Each row was made from one walk, in order. Every step used is in the known rows, and no mark comes twice. Write each row's walk.
Known rows
gane serina: [-17  -5  -2  10 -13 -11  -7   0  23   3 -14   7  11   8  16   3  15   0
   1   1]
serina gane pomobo vupumip kiru: [  1  11  35  31   7  20  -6  -1 -57  -4 -16  -5  16 -28 -36 -30 -18 -11
   4  12]
serina gane pomobo vupumip kiru goken: [ -8  -5  31  36   2  26  -7   5 -46  -6 -25   3   3 -23 -36 -11  -3 -29
   7   0]
goken serina kiru: [-10   4 -14   7 -11  17  13  -5 -13  -8  -2   6 -23  14  20  23 -10 -14
  19  41]
kiru pomobo vupumip biruvam: [ 18  32  -5  -5  28  14 -15  -5 -41  21 -10   9 -19   0 -24  -1 -14   8
  26  -6]
serina gane pomobo vupumip: [ -3  10  23  20   3  15  -6   9 -42   5  -9  -1   5 -19 -43 -18  -7   7
  15  14]
kiru goken: [ -7 -16  -3   3  -7   7  -2   7   4  -2  -8   7 -12   4  -3  20  13 -17
   2 -13]
serina gane pomobo: [-30 -13  29  11  -2  10  -4   8 -28   0  -9   4   8 -16 -25  -2  15  15
  20  33]
goken serina gane pomobo vupumip kiru: [ 10  17  23  42   4  28   0 -18 -51 -11 -16   3   6 -18 -33 -28 -33 -20
  15  34]
vupumip kiru: [ 12   1  11  12   4   5   0 -11 -13  -8  -7  -4  11 -10   7 -13  -8 -20
 -13  -1]
pomobo vupumip serina kiru: [-36  16   0   5 -13  -7  16  18 -15   9   4  -6 -12  11   4   1 -27 -19
  -8 -12]
kiru goken serina: [  5  -8 -15  16 -10  16   3  -7  12  -8  -9  14 -20  13   2  26  -1 -27
  16   7]
goken serina kiru pomobo: [-23  17 -13  -2   3  23   7   6 -19   5  -8  16 -21  16  32  35  15   0
  33  51]
pomobo gane serina kiru: [-30   4 -10   3 -37   0  -3   4   1   2 -11   5 -10   7  59   5  46 -13
  21  -1]
serina kiru: [-20  -3  -3  -3  -9   6   7   9 -15  -1  -2  -2 -15   5  20  18   5  -4
   7  21]
pomobo vupumip kiru goken serina gane: [  8   8   3  41   4  28  11 -22  -1 -14 -15  12  -6   2 -17   1 -62 -45
  11   9]
vupumip gane serina kiru goken: [-47 -16 -23   3 -30   6   6  15  16  -1 -26  18  -8  17  52  49  63 -14
  27  -5]
goken serina gane pomobo: [-21  -6  17  20  -3  20   2  -5 -26  -7  -8  12   1  -8 -23   2   1   5
  33  53]
gane pomobo vupumip kiru goken serina: [ 33  12   8  40  -6  31 -11  -7 -60 -10 -24   4 -12 -14 -24 -12  11 -44
   8   0]
gane pomobo vupumip serina kiru: [-40  12  17  10 -19   0   2  27 -55  11  -5  -9 -11  -2 -12  -6  13 -15
   2   1]
gane serina kiru pomobo vupumip: [-29  28 -13   8  -4   7  -5  20 -13  18 -22  12  -5  13  29  18  23   6
  18  13]
goken serina: [  9   7 -11   9  -2   9   6 -16   0  -6   0   9  -9   9   3   4 -19  -8
  13  21]
serina gane: [-30  -9  13   7   4   5   9  -1  16  -2   0   5   8   0  -8   6 -31   9
  14  21]
pomobo gane: [  8  10  -2  -5 -13   2   0  -8  -9   2   7  -1  -7  -8  22 -16  26  -8
  15 -25]

Which walk is each row?
[-20  18  -5  -4 -12   0 -12   3   4  17 -12  16   8   4  53  -2  63   5
  28 -13] -> kiru pomobo gane serina
[-44   0  -4  11 -19   1  12  25  -7   8  -5   0 -25  16   3  21 -14 -38
  -3 -27] -> pomobo vupumip serina kiru goken
[-16 -21  24  37  -8  31   1 -12 -31 -17 -23  14  -3 -12 -17  10   6 -33
  26  40] -> vupumip kiru goken serina gane pomobo
[-24  20  -7 -17  -8  16   1  13 -33  12  -3   9 -19   1  53  14  51  -2
  36   6] -> serina kiru pomobo gane
[-13  19   5   8  -8   5 -13  -6  -5   8 -19  13  17  -7  61 -14  54 -16
  17 -13] -> vupumip kiru pomobo gane serina
[-45 -24 -10  11 -31   3  -4  17  19  -2 -25  13 -17  17  36  44  36 -22
  10   9] -> gane serina kiru goken
[-24   8 -27  14 -24  10   4  17   1   3 -27  15 -11  14  36  34  42 -19
  24 -24] -> pomobo vupumip gane serina kiru goken
[-50  -4  13  15 -24   8   1  35 -50   8 -14  -3 -23   1 -14  12  32 -32
   6 -14] -> gane pomobo vupumip serina kiru goken
[ 35  17  -8  35  -1  24   1 -19 -15 -11 -15   7 -14   3  -8  -3 -35 -52
  -1 -12] -> pomobo vupumip kiru goken serina
[ -2  14  12   2  18  12  -4   0 -21   5 -11   7  12  -5  18  -1  13  -7
   1   8] -> vupumip kiru pomobo
[-55  13 -19 -10  -9   9   3  17  -2  12 -22  22   7  15  62  41  73  17
  37  17] -> vupumip gane serina kiru pomobo
[  1  18  14  31   3  24   1  -7 -40  -2 -10   7  -3  -8 -40 -15 -27   1
  28  37] -> goken serina gane pomobo vupumip
[-68 -17  38   9  -8  -3   5  17 -15   6   0   2  15  -5 -24  -5   9   2
   9  18] -> vupumip serina gane pomobo
[-23 -18  -7   2 -16  13   5  17  -7  -4 -12   4 -27  10  18  40  19 -23
  11   8] -> serina kiru goken
[-23 -17  -3  23  -5  21  13  -9  23 -11  -8  21 -14  13  -7  32 -31 -17
  29  28] -> kiru goken serina gane
[-19  -2   2  16   3  13  14 -17  17  -9   1  13  -1   9  -5  12 -43   1
  24  40] -> goken serina gane
[  6  25  10  -2   3  15  -6  -8 -29   6  -5   7   7 -14  41 -20  38 -16
  14 -17] -> vupumip kiru pomobo gane
[-49   6  -6  -2  -9   3  -5  21   3  12 -21  16  -2  15  49  33  44   9
  21  34] -> gane serina kiru pomobo
[ -3  49 -31   0   9  31  16   3 -38  10  -9  19 -16  16  30  24  17   3
  45  18] -> goken serina kiru pomobo vupumip gane
[-17  18   2   7  -2 -12   9   8  -3  11   9  -4   3   9 -13 -17 -35 -14
 -14 -33] -> pomobo vupumip serina
[-11   7  -7   6 -27  -8  -8  -6  13   3  -8   7   5   1  40 -14  38  -8
  15 -22] -> pomobo gane serina
[-63 -15  20   4  -2 -11  19   6  25   3   9   4  14   7  -8   4 -36  -1
   2   6] -> vupumip serina gane
[-27 -22  16  26  -9  27  -1   0 -18  -9 -18  17 -13  -2 -24  25  13 -11
  35  41] -> kiru goken serina gane pomobo
[ -1  40 -20   8   8  27   7   6 -34   9  -7  13 -25  15  16  18 -15  -3
  28  34] -> goken serina kiru pomobo vupumip
